(in the rows, 128 means zero)
Known rows, with every way that one mark hangs from another:
(z316 z241 (z525 z203 z986)): [144 187  81 117 142 118 141 122  91 143 130 125 108 138 140 134 150 178
 156 125 151 110 110  75 140  76  98 131  92 142 120 156 138]
(z21 (z316 z241 (z525 z203 z943 z949 z986))): [136 166  64  92 163 106 177 117  91 135 144 115 116 122 163 147 120 161
 174 121 138 107 140  97 122  93 114 102  57 155 164 129 104]
(z102 (z21 (z316 z241 (z525 z809 z943)))): [151 210  84  98 133 143 161 111 109 141 171 131  98 128 188 175 131 151
 166 152 133 131 121 115 167 109 132 133  92 142 186 144 112]
(z949 (z525 z986)): [166 174  85 139 145 129 124 145 101 146 138 118 145 132 138 151 146 130
 128 125 157  67  91 125 215  92 119 155 117 141 136 194 136]
(z525 z809 z943 z949): [152 203  78 103 152  91 165 122 113 112 162 108 121 136 135 153 116  99
 135 107 148  94 155 122 144  96 123 157  79 148 159  99  97]
(z524 (z525 z203)): [154 183  95 138 160 126 137 146 130 119 123 149 118 152 134 148 132 141
 154 139 166 111 113 166 189 105 110 163  97 182 132 167 172]
(z809 (z525 z203 (z943 z241) z945)): [157 222 107 117 154 135 150 127 128 117  99 157 145 147 132 167 127 148
 151 123 158 136 151 161 153  72  92 148 121 170 116 121  96]
(z986 (z525 z203 z809 (z943 z241) z945 z949)): [131 188  86  89 142 103 185 110 118  65 123 121 131 140 114 137 101 146
 145 106 129 124 179 165  89  60 112 130 100 161 104 112  63]
(z316 z21 (z241 (z943 (z525 z809 z949 z986)))): [155 220  72 134 118 112 162 111  87 127 160 137  89 153 113 139 142 139
 177  95 166 127 130  75 151 109 115 151  85 136 146  91 100]
(z102 (z21 (z316 z241 (z525 z945)))): [149 211  97 109 136 141 186 118 105 142 159 128  98 142 197 178 136 157
 170 166 148 146 114 126 180 104 132 149 107 146 177 163 123]
(z21 (z316 (z525 z203 z945 z949 z986))): [121 152  88  99 167  99 207 108 105 125 124 101 136 138 172 142 116 158
 176 140 167 101 150 132 149 101 119 116  77 160 162 147 112]
(z102 (z21 (z316 (z525 z949)))): [153 191  95 109 148 132 183 118 113 136 161 118 104 148 194 174 121 153
 159 148 166 105 113 143 195 116 125 142  85 152 196 163 124]
(z203 z525): [146 157 101 165 157 116 157 140 129 125 133 131 114 147 151 157 148 129
 138 123 174 103  97 149 206 114 128 171 114 136 136 179 151]
(z241 (z316 (z525 z203 z809 z949 z986)) z943): [127 160  57 113 160 137 205 108 108 157 132  87 145 129 110 115  84  90
 213 123 153  90 118 116 132 106 127 130  60 145 136 139 113]
(z21 (z316 (z241 z943) z525)): [158 182  74 137 159 162 171 127  92 157 160 122  99 108 181 151 131 120
 186 163 168 133  94 112 162 128 147 127  71 133 179 148 157]
(z203 (z525 z809 z943 z986)): [128 160  81 136 154 105 142 124 124 125 145 124 140 138 123 151 138 123
 143 102 126  75 130 116 168  98 122 143 108 129 126 148 102]
(z203 (z525 z809 (z943 z241) z945 z949 z986)): [123 167  73  98 141  84 193 126 114  99 139 106 131 158 117 156 112 125
 149  94 102  88 169 133 141  71 122 143 112 132 100 113  51]
(z241 z316): [159 172  97 140 156 160 170 130 124 155 135 102 141 130 161 152 149  74
 163 138 165 118  90 150 195 114 127 162  91 154 158 175 177]
(z809 (z525 z203 z943 z945 z949 z986)): [130 216  89 103 173  89 174 117 122 120 108 138 157 159 110 142 108 168
 149  97 162  95 166 126 134  61  89 152 102 173 123 116  65]
(z21 (z316 z241 (z525 z809 z943 z949))): [137 181  60 100 151 119 166 111  98 128 174 110  95 107 178 149 120 134
 169 144 136 120 144 102 130 108 145 118  71 139 184 116 113]
(z986 (z525 z949)): [154 181  92 146 164 127 156 129 111  95 145 115 113 139 141 130 124 143
 123 116 180  90 108 153 154  93 119 158  92 148 148 165 138]
(z945 z525): [167 179  90 159 153 131 118 149 131 137 141 134 127 154 161 163 127 128
 129 112 188 105  88 152 201 101 115 145 110 160 142 164 153]
(z524 (z525 z809)): [150 191  87 137 150 145 118 138 127 117 159 137 112 142 139 142 139 112
 149 154 153  99 118 151 193 114 136 174 110 159 148 150 172]
(z102 (z21 z316)): [170 195 110 117 145 142 174 120 121 146 154 129 121 149 198 185 150 133
 150 155 173 118  98 156 213 120 125 153  80 156 194 164 144]
(z943 (z525 z809 z945 z949)): [133 220  86 120 133  97 173 116 125  88 133 127 124 159 136 149 119 114
 148 123 182 124 168 146 168  99 154 162 118 151 149  96 100]
(z316 z21 z241 (z525 z943)): [153 216  94 141 134 128 138 122  77 130 155 134  69 125 146 151 143 172
 172 110 131 135 123  66 141 108  91 136 124 132 147 150 121]
(z203 (z525 z809 z943 z949)): [127 165  73 129 156  83 171 127 128 103 152 117 109 142 127 152 109 123
 140 100 140  92 146 134 160 101 132 158 100 139 140 131  89]
(z525 z943): [176 208 102 139 165 135 144 145 111 139 137 127 133 129 147 176 145  98
 135 115 157 108 107 136 176 104 111 152  97 150 150 148 146]
(z943 (z241 z316) (z525 z986)): [175 184  82 127 126 184 135 139 117 125 116 123 147 151 137 169 156  89
 159 104 142 102 114 163 195  93 121 112  89 152 130 128 139]
(z945 (z525 z809 z943 z986)): [148 180  72 127 151 120 103 132 125 135 151 129 155 145 134 156 120 120
 137  90 144  75 122 118 160  84 110 119 104 151 133 132 106]
(z241 (z316 z525) z943): [153 181  77 157 169 189 187 135 105 175 135  98 130 114 138 140 100  66
 208 145 164 116  76 133 175 131 138 147  89 136 151 177 165]

Rows:
[138 202 101 125 143 107 164 122 124 109  90 146 157 163 123 152 142 141
 156 106 184 118 147 143 171  87 117 135 111 164 121 129 115]  (z943 (z525 z203 z945 z986))
[141 183 104 144 142 102 166 116  89 113 150 107  79 150 153 137 123 177
 162 115 179  95 131 100 173 118  89 153 113 141 166 162 124]  (z316 z21 (z525 z949))
[115 192  80  58 152  45 212 103 113 105 120 102 165 157 103 140 104 135
 158  92 128  96 201 112  96  58 101 142  82 165 107  85  43]  (z525 z203 z809 z943 z945 z949 z986)
[145 197  80  77 112  94 173 113 120  74 108 128 142 174 115 152 130 139
 152  99 151 111 190 154 141  64 117 120  90 162 105  69  68]  (z943 z241 (z525 z203 z809 z945 z949 z986))
[143 203  82 121 138 115 148 132 110 122 141 123 141 117 135 161 115 109
 147 137 126 116 142 136 174  90 142 160 147 142 129 160  92]  (z949 (z525 z809 z943 z945))
[144 199  95 130 164 139 151 152 111 128 137 129 137 157 133 147 135 124
 156 143 138  96 120 142 191  93 119 173 125 162 117 166 153]  (z524 (z525 z945 z986))
[142 173  94 127 150 119 178 146 113 120 120 123 138 151 129 171 136 124
 149  99 108 101 132 142 167  80 110 142 127 132  93 151  91]  (z203 (z525 (z943 z241) z945 z986))
[128 193  87  84 140  77 202 107 105 114 154  88 147 162 132 131 131 116
 144 124 153  84 167 107 145  74 125 173  99 142 133 106  83]  (z525 z809 z945 z949 z986)
[134 169  57 102 150 113 191 102 101 134 157 115  99 119 162 134 110 140
 190 152 167 129 135 108 123 114 143 119  51 145 172 113 116]  (z21 (z316 (z241 z943) (z525 z203 z809 z949)))
[180 174 110 128 120 169 163 127 110 134 138 110 118 145 158 169 167  95
 163 125 143 125 106 158 193 108  95 143  94 153 142 150 156]  (z943 (z241 (z316 z21)))
[110 179  95 118 141 139 177  98  99 139 139  93 140 124 132 136 123 116
 205 118 114 110 148  94 141 107 107 129 127 136 145 157 103]  (z241 (z316 z21 (z525 z809 z943 z945 z986)))
[136 215  88 122 156 132 146 142 124 112 150 139 128 137 127 154 113 103
 164 145 119 121 151 153 160 100 138 170 132 161 131 137 129]  (z524 (z525 z809 z943 z945))
[137 207  72 118 146 101 195 118 116 119 116 128 148 159  99 139  99 106
 179 109 186 111 151 133 145  99 137 143  79 152 124  90  88]  (z241 (z943 (z525 z203 z809 z945 z949 z986)))
[158 170  68 117 143 119 146 144 112 128 143 110 136 163 130 166  99 130
 151  60 122  79 126 134 154  77  80 108  88 168 124 128  79]  (z945 (z525 (z943 (z241 (z316 z21))) z949 z986))
[144 163  58  97 135  97 148 129 140 107 131 121 138 154 130 161  85 122
 153  80 135 109 150 161 127  71 102 105  77 181 119 103  74]  (z945 (z525 z203 z809 (z943 (z241 z316)) z949))
[109 171  83 102 154 131 181 103 115 142 119  95 161 120 128 134 112 106
 199 126 119 112 150 118 128  91 119 124 109 149 126 155 107]  (z241 (z316 (z525 z203 z809 z943 z945 z986)))
[155 163  81  75 143  91 195 122 102 120 113 102 146 160 108 159 120 135
 166  64 113  86 159 131 119  67  58 107  51 177 113 106  69]  (z525 z203 (z943 (z241 (z316 z21))) z949 z986)
[133 152  64 117 140 107 178 127 129 104 147 106 113 140 131 156 108 101
 153 100 112 101 149 153 154  95 130 142  95 141 127 125  83]  (z203 (z525 z809 (z943 (z241 z316)) z949))
[159 200  83 134 173 147 121 160 110 137 143 140 135 142 121 157 130 115
 150 119 123  76 111 134 181  98 106 150 101 164 133 160 153]  (z524 (z525 z943 z986))
[137 196  69 132 157 134 230 127 128 138 102 116 146 147 110 146  80  70
 210 113 179 144 128 165 154 111 148 145  81 169 132 121 109]  (z241 z316 (z943 (z525 z203 z945 z949)))
[155 225  87 105 159 129 162 134 107 120 128 130 144 157 124 158 116 140
 138 103 140  89 154 133 154  61  94 153 111 154 123 109  73]  (z809 (z525 (z943 z241) z945 z949 z986))
[157 214  88 157 133 142 158 122  72 148 160 129  67 131 139 137 133 159
 191 127 162 139  97  69 154 122 106 150 110 122 143 151 138]  (z316 z21 (z241 z943) z525)
[142 168  68 108 156 125 173 120  87 143 163 105 104 126 182 143 137 150
 164 140 153 100 121  96 154 102 130 123  65 141 178 141 132]  (z21 (z316 z241 (z525 z949 z986)))
[132 202  90  99 140  81 207 112 114 103 152  96 126 155 146 141 125 111
 145 140 168 120 165 133 152  89 140 187 108 148 146 106 100]  (z525 z809 z945 z949)
[127 182  78  94 138  88 156 120 111 122 116 124 169 127 111 148 114 137
 153 117 121  95 159 123 150  69 117 137 127 156 102 154  69]  (z949 (z525 z203 z809 z943 z945 z986))
[142 218 102 109 146 115 174 120 117 120 144 118 144 129 140 162 132  88
 152 134 136 132 160 129 144  94 134 163 124 143 136 117 105]  (z525 z809 z943 z945)
